Every row comes from one small tree of marks. The marks that hang from a mark follow it in brackets, in the order of their numbers. Every link used is in the known rows. Which tree was each row made from?
Known rows
J_454{J_128{J_537 J_539 J_541 J_878}}: [-1.60  2.27  0.54  1.10 -2.33  1.10  0.27 -1.34  0.59  1.75 -0.34 -1.71
  0.99 -1.19  0.50 -0.56 -2.68 -0.17 -0.57]
J_454{J_128{J_537 J_539 J_541 J_648{J_863} J_878}}: [ 1.03 -0.82  1.06 -0.94 -4.07  2.12  0.02 -1.57 -0.34  1.82 -0.88 -1.14
  0.46 -1.11 -0.30 -0.74 -2.10  0.90 -2.41]
J_128{J_539}: [-1.64  1.48  0.03  2.48  1.10  0.52  0.67  0.06 -0.29  0.49  2.80 -0.41
 -1.63 -1.76  1.37  0.18 -1.80 -1.31  1.72]
J_128{J_541 J_878}: [-0.06  3.28  1.03  1.82  1.79  0.34  1.36 -0.48 -1.36  0.85 -2.93  2.35
 -1.04 -0.95 -0.25 -1.39 -1.95  0.48  2.72]
J_454{J_128{J_537 J_539 J_878} J_863}: [ 0.44  2.98 -0.57  0.19 -2.84 -0.79 -0.48 -0.32  0.90  2.82  4.06 -4.78
 -0.35  1.42  0.24  1.14 -1.27 -0.98 -0.96]
J_863{J_454{J_128{J_537 J_539}}}: [-1.49  0.77 -1.72 -0.04  1.63 -1.15  0.09  1.41  2.44 -0.64  1.23 -1.37
  0.46  2.04  0.99  0.37  0.77 -0.89  0.41]
J_863{J_454{J_128{J_539}} J_541}: [-3.92  2.30 -1.93 -0.50  2.30 -2.62 -1.35  1.63  3.99 -2.02 -2.03  0.41
  0.39  2.46  1.60  0.29  0.99 -1.31  0.09]
J_128{J_537 J_539 J_541{J_863{J_454}} J_648 J_878}: [ 0.80 -6.76  2.22 -2.54 -3.85  3.30  0.06 -1.74 -5.10  0.73 -4.14  1.73
 -1.02 -2.86 -1.72 -1.07 -0.09  1.65 -2.24]
J_648{J_863{J_541}}: [ 2.44  3.02 -0.47 -0.70  3.00 -4.81 -0.96  0.66  0.35  0.43 -0.40 -0.34
 -1.97  2.82  0.80 -0.02  0.80 -0.58  1.90]
J_863{J_454{J_128{J_537 J_648 J_878}} J_541}: [-1.11  1.44 -1.61 -1.53  1.68 -2.82 -1.02  1.64  2.61 -1.91 -1.92  0.75
  1.25  3.38  0.64  0.39  3.58 -0.25 -1.19]
J_863{J_454{J_128{J_537}} J_541}: [-1.93  2.75 -2.33 -0.98  2.84 -4.22 -1.37  1.86  3.58 -1.94 -0.87 -0.33
  1.08  4.08  1.35  0.63  2.52 -0.94 -0.08]
J_878{J_128{J_539}}: [-2.29  0.72  0.11  2.73  1.22  0.96 -0.13 -0.49  0.92 -0.32  1.37 -1.18
  0.38 -2.13  0.16  0.15  0.10 -1.73  1.89]
J_710{J_128{J_537 J_539 J_878}}: [-1.13  1.94  0.89  1.55  0.30 -0.15  1.15 -0.80 -2.11  0.70  3.10 -1.38
  1.99 -0.49  0.23  0.88  0.86 -0.57  0.80]
J_128{J_537 J_539 J_541 J_648 J_878}: [ 1.40 -4.37  2.61 -0.28 -3.80  4.36  0.94 -2.31 -4.76  1.08 -0.01  1.18
 -0.32 -3.44 -0.84 -1.12 -0.56  1.44 -2.71]
J_878{J_128{J_537}}: [ 0.48  1.36 -0.39  2.03  2.05 -1.38 -0.15 -0.10  0.36 -0.20  2.97 -2.12
  1.41  0.12 -0.19  0.54  2.52 -1.21  1.61]
J_128{J_648}: [ 2.10  0.65 -0.58  1.38  1.25  0.50  1.19  1.42  0.04 -0.54  2.93  1.99
 -1.24 -0.52  0.33  0.46  0.18  0.50  0.61]
J_541{J_863{J_454{J_128}}}: [-1.14  1.44 -1.84 -0.77  2.20 -3.32 -0.51  2.17  1.75 -0.22 -3.68  0.40
 -1.44  1.57 -0.04  0.57 -0.71 -0.50  3.10]

Write each row's tree
[ 2.99 -4.56  1.60 -2.74 -1.97  0.24 -0.49 -1.05 -3.77  0.55 -0.06 -0.33
 -0.64  0.48 -0.56 -0.29  4.11  0.45 -3.03] : J_128{J_537 J_539 J_648{J_863{J_454 J_541}} J_878}
[-1.68 -0.44 -0.12  0.72  1.80 -0.11 -0.51 -0.05  0.76 -0.84 -3.74  0.77
  0.10 -1.02 -1.10 -0.49 -0.62 -0.38  2.68] : J_878{J_128{J_541{J_863{J_454}}}}
[-0.87  0.74 -1.15 -0.37  1.43  0.41  0.68  1.54  2.37 -1.04 -2.81  1.90
  0.19  1.46 -0.05 -0.51  0.07  0.49  0.52] : J_863{J_454{J_128{J_541 J_648 J_878}}}
[-1.77  2.04 -1.83  0.17  2.63 -0.99  0.38  1.78  3.35 -1.08 -1.61  0.78
  0.06  2.08  0.65 -0.31 -0.95 -0.18  1.53] : J_863{J_454{J_128{J_541}}}
[-1.37  0.01  0.25  1.45 -0.22  1.94  1.21  0.14 -0.57 -0.62  3.27  0.88
  1.06 -1.76  0.33  1.09 -1.11  0.07  0.12] : J_710{J_128{J_539 J_648}}
[ 3.53 -1.29  1.77 -0.97 -0.72  1.65  0.99 -0.76 -2.66  1.00 -3.80  3.21
 -1.83 -0.88 -1.39 -1.59 -0.98  2.05  0.03] : J_128{J_541 J_648{J_863} J_878}
[ 0.98  2.86 -1.23 -0.10 -0.52 -1.30 -0.39  0.97  3.19  0.30  0.36 -0.37
 -0.05  1.23  0.72  0.41 -1.13  0.13 -0.55] : J_454{J_128{J_648{J_863{J_541}}}}
[ 0.51  3.29 -1.95 -0.59 -1.71 -1.75 -1.32  1.44  3.65  0.39  2.70 -1.59
 -0.72  2.40  0.50  1.53 -1.53 -0.17 -1.56] : J_454{J_128{J_648} J_863{J_541}}
[-0.21  1.24  0.96  1.02  0.23  1.85  1.74 -0.22 -1.30 -0.38 -0.76  2.77
  1.43 -1.20 -0.80  0.02 -1.22  1.37  0.81] : J_710{J_128{J_541 J_648 J_878}}
[ 0.89 -5.58  1.20 -1.07 -1.74  2.53 -0.70 -1.67 -1.55 -0.36 -0.32 -0.77
  0.64 -1.63 -1.29 -0.72  0.85  0.36 -1.69] : J_878{J_128{J_537 J_539 J_541 J_648{J_863{J_454}}}}
[-0.94 -0.42  0.30  2.00  0.50  0.30 -0.34 -0.97 -0.30  0.07  3.17 -2.65
  1.15 -1.48  0.06  0.43  1.54 -1.60  0.74] : J_878{J_128{J_537 J_539}}
[ 2.46 -0.55  1.36 -0.92 -0.80  0.44  1.08 -0.94 -2.94  0.57  0.24  0.75
  1.65  0.22 -1.21  0.06  0.39  1.72 -0.58] : J_710{J_128{J_537 J_541 J_648{J_863} J_878}}
[-0.38 -0.44  0.18 -0.30 -3.13  2.47 -0.04 -0.70  1.76  0.96 -0.97 -0.03
 -0.52 -1.61  0.35 -0.64 -4.45  0.68 -1.41] : J_454{J_128{J_539 J_541 J_648{J_863}}}
[ 0.18 -2.87  0.58  1.25 -1.03  1.99 -0.22 -0.93 -0.85 -0.42  3.34 -1.47
  1.18 -2.25 -0.47  0.49  2.06 -0.69 -1.00] : J_878{J_128{J_537 J_539 J_648}}
[ 2.98 -1.32 -0.65 -1.72  1.67 -1.66 -0.27  1.47  0.14 -1.09 -0.22  1.90
 -1.61  2.04  0.00  0.09  2.12  0.64 -0.35] : J_128{J_648{J_863{J_454 J_541}}}
[ 1.76  1.41 -1.04 -1.99  4.02 -5.06 -1.12  1.45  0.94 -0.67 -1.88  0.21
 -1.80  4.21  0.62 -0.23  2.17 -0.50  1.73] : J_648{J_863{J_454 J_541}}
[ 0.80 -4.15  0.46 -0.93 -0.78  0.53 -1.24 -0.87 -0.72 -0.76  1.12 -1.54
  0.82 -0.45 -0.71  0.18  3.31 -0.55 -1.62] : J_878{J_128{J_537 J_539 J_648{J_863{J_454 J_541}}}}
[-2.98  1.33  0.66  1.74  0.29  1.59  1.03 -0.73 -0.63 -0.17  1.07  0.68
  0.94 -1.92  0.38  0.19 -3.50  0.01  1.38] : J_710{J_128{J_539 J_541}}
[ 1.07 -6.42  1.62 -1.64 -4.39  3.06 -0.27 -1.66 -4.27  0.72 -0.54  0.77
 -1.41 -3.62 -0.87 -0.40 -2.52  1.51 -2.34] : J_128{J_537 J_539 J_541{J_863} J_648}
